What can hang from each mark:
pado: bizak puvel rokune
puvel: pado
rokune: voti
sovodot: pado voti
voti: bizak fiva monu nodu puvel rokune
fiva: pado
monu: pado

Every row comes from one small tree of marks. The marks that hang from a mark follow it in brackets, in alphabetical order. Every link used is in the known rows. Which tree was each row made from?
Known rows:
voti{monu nodu puvel}: [ 14   5 -32   2  -7   8  10  14  17   0   6   2  11  -7   0  -1  -1  31
  -4   0   2  21 -10  -4  -8]
voti{fiva nodu puvel{pado{bizak rokune}}}: [ 10   4  25  48 -44   8   1  13  55 -33  29   5  57 -68 -16 -22  10  10
  16   4 -10   7 -13  37 -18]
monu{pado}: [ 17 -10  -3 -19   9   2   0   4 -14  -1  18  10 -12  -5  -5  13  -6  -1
   8   1  -1  19   6 -10   8]
sovodot{pado{puvel rokune{voti{nodu}}}}: [-24  27 -16  16 -10   0  11   3  49 -25   5 -26  54  -8   7 -20   3  -8
 -46  17  -6  -5 -23  11   9]
puvel{pado{bizak rokune{voti}}}: [-29 -12  26  51 -24 -12   8  -4  30 -49   1  12  49 -61   3 -43  18 -11
 -12   6 -14   1 -19  38  -2]
voti{bizak fiva nodu rokune}: [ 54 -19   3  84  -1  12  -2  17  37  12  45 -29  19  37 -29  38 -13   7
  -9   2  -7 -33   9   4 -16]
voti{bizak fiva puvel{pado{rokune}}}: [ 19  19  25  55 -35   3   4  16  16  -3  30  27  51 -52  -5 -17   5  32
   2  -4 -11 -13   5  41 -21]
rokune{voti{fiva{pado} monu nodu puvel}}: [ 13   5 -37  -5   6 -13  22  16  40 -24  13  15  33  21   1  24 -13  27
 -34   4  -8  -5 -15   6 -17]
pado{bizak puvel rokune{voti{fiva}}}: [ -5  24  15  41 -36 -25  10  -4  40 -67  28  24  51 -30  21  -1   8   9
 -55  13  -6 -33 -31  15  13]
rokune{voti{bizak monu{pado} nodu puvel}}: [ 44 -16 -44  12   1   4  21  22  -7  -1  41  17  20   8  13  19 -12  38
 -35   0  -1  24  -6  -7  -9]
monu{pado{bizak puvel rokune{voti}}}: [ -5  23   5  13 -24 -21  15  -3  24 -64  34  32  25 -48  23  -8   5   2
 -41  17  -5   6 -27   8  23]
sovodot{pado voti}: [-16 -10 -14  27  10   7   9   3   3  19  -9 -18  25 -53  10  -9   2  -4
  41   6  -8 -28 -12   9 -14]
sovodot{pado{puvel} voti{bizak monu rokune}}: [ 12  11 -23 105  -1   3  30  10  30   4  14  16  33 -78  16   8  -5  32
   7  13 -15 -49 -24   7  -1]
voti{bizak fiva nodu puvel{pado}}: [ 38 -12  12  36 -28  25   4  20  27   5  35   2  45 -29 -11   8 -10  30
  -3  -5  -9  -4  10  25 -22]
rokune{voti{bizak monu nodu puvel}}: [ 27  -5 -40  30  -8   2  19  18   5  -2  22   7  32  14  16   5  -6  40
 -42   0  -1   5 -13   4 -15]
pado{bizak puvel rokune{voti{monu nodu}}}: [-13  14 -14  46 -31 -20  23   0  53 -70  15  15  47 -42  20 -12  10  22
 -44  13  -6  -6 -39  -5  19]
puvel{pado{rokune{voti}}}: [-34 -12  15  36  -6  -7   3  -2  17 -21  -7  -2  42 -35   0 -46  13  -7
 -22   0 -13   4  -5  33  -2]
sovodot{voti{bizak fiva{pado}}}: [ 13   1   7  46   4 -13  18   9  15  -1  25  20  25 -38  12  34 -16  28
  39   0 -16 -60   1   9 -23]
puvel{pado}: [-12 -18  19  12  -5  10   2   0  10  -5  -8   6  17 -47  -8 -20   2  -1
   8  -4 -10  10   6  17  -1]
rokune{voti{bizak fiva{pado} puvel}}: [ 26  29 -11   3  -5 -15  19  15  16 -14  31  30  32  21  14  27 -17  25
 -37   6  -8 -25  -6  32 -26]
monu{pado{puvel rokune{voti{bizak nodu}}}}: [ 15  14  -9  27 -14  -4  14  10  22 -28  51   3  33  -7  16   6 -10  17
 -50   9  -5   4  -6  -4  15]
voti{bizak monu puvel{pado}}: [ 17   3  -2  38 -23   7  20  14   1  -2   7  45  29 -67   8 -13   0  48
   0  -6 -10  12  -2  21 -13]
fiva{pado{bizak}}: [ -5  25  12  -7  -8 -16  17   0  36 -40   5  29   4 -36   2  13  -4  -6
  25  12  -8  -4 -16  12  -2]
voti{monu puvel rokune}: [ 19  15 -29  47   2   0  11  12  18   7  10  16  -4  -6  -6  -8   3  21
 -11   6  -3  11 -13  18 -12]

Which tree is each row?
[ -2  16   2  55 -34 -34  20  -3  36 -76  18  41  54 -44  22   3  12  29
 -55   8  -7 -36 -38  -1  16]
pado{bizak puvel rokune{voti{fiva monu}}}
[  4  -1 -32 -10  -2  10   4   9  18   1  14 -20  20  31  11 -11  -5   5
 -43   7   3  18 -11  18 -14]
rokune{voti{nodu puvel}}
[ -5  17  -4  82 -13   6  19   1  55 -21  15   2  29 -92  13  -6   2  -7
  19  25 -13 -38 -37  27  -1]
sovodot{pado{bizak puvel} voti{rokune}}
[-20  -2  38  51 -33  -6   4  -1  32 -41   3  17  38 -88  -8 -37  18  -5
  28   4 -13   5 -12  30   0]
puvel{pado{bizak rokune}}
[ 25  18  -8  37 -18  -7  20  14  23 -29  44  27  25 -43   6  16  -6  44
 -11   3  -4   5  -5 -28  22]
voti{bizak monu{pado{puvel rokune}} nodu}
[-21  25 -33  51  -6  -6  20  13   7  10  -8  10  42 -83  17 -36  17  29
  41   7  -9 -15 -26  20 -22]
sovodot{pado{rokune} voti{monu puvel}}
[  1   3 -39   3  -1 -10  16   6  -7 -10  -2  24  17   5  20 -12   4  28
 -47   2   0  12 -19  10  -9]
rokune{voti{monu puvel}}
[  9  10  14  19 -17 -14   4   4   8 -35  29  21   8 -47  -4  -3  10  -7
  27   8  -3  13 -11   2   7]
monu{pado{bizak rokune}}
[ -1  29  11  -2 -19 -27  22  -3  53 -74  21  41  34 -25  21  28 -12   7
 -48  17 -11 -34 -29  15   9]
rokune{voti{fiva{pado{bizak puvel}}}}
[  7  64  23  28 -24 -25  18   7  45 -39  34  40  35 -31   8  25 -12  31
 -15  10 -12 -42  -6  12   4]
voti{bizak fiva{pado{puvel rokune}}}
[-14  22 -32  24  -8 -20  14   8   3 -17   0  20  29  -6  17 -33  14  28
 -37   3  -2   9 -23  20  -9]
pado{rokune{voti{monu puvel}}}
[ 11   1   2  -5   7  -4   5   9  45 -14  15  -8  16  19 -18  35 -16   0
  10   3  -9 -16   3  -4  -8]
voti{fiva{pado} nodu}
[ 31  17 -17   6  -5  -4  17  20  35 -10  38   5  38  35   6  32 -21  21
 -37   7  -8 -18  -5  25 -27]
rokune{voti{bizak fiva{pado} nodu puvel}}
[  6  -8 -45   4  -1   2  14  11  12  -6   6  -2  24  16  11  -8   0  25
 -43   2   0  18 -17   2 -11]
rokune{voti{monu nodu puvel}}
[ -2  34   5  -4 -12  -9   6   1  12 -28  28  24   6 -42   7  -5   0  11
 -16   9  -2  14  -5  -6  24]
monu{pado{puvel rokune}}
[-10  11  17  36 -42  11   6  11  52 -31  19   3  44 -80  -8 -42  13   4
  22   9  -9  28 -17  40 -13]
voti{nodu puvel{pado{bizak rokune}}}
[ 29 -18   1  39  -5  -8   4   6  -7  -6  27   5  33  33   7  27  -8  15
 -46  -4  -4 -40   1   6 -10]
rokune{voti{bizak fiva}}
[-16  32 -18  11 -11 -11   4   6   5  -9  10   3  26   6  16 -36  11   6
 -38   8   0  10 -16  36 -14]
pado{rokune{voti{puvel}}}
[ 17 -11  -6  34 -14 -12  12  10  26 -42  30  13  18 -51 -11   5   9  13
  31   4  -5  19 -17 -23  11]
voti{monu{pado{bizak rokune}} nodu}
[ 12 -23  -9  58  -1  14   9   9   9  19  24 -22  22 -35  14   9  -9  21
  33  -1  -6 -29   1  -4 -18]
sovodot{voti{bizak nodu}}
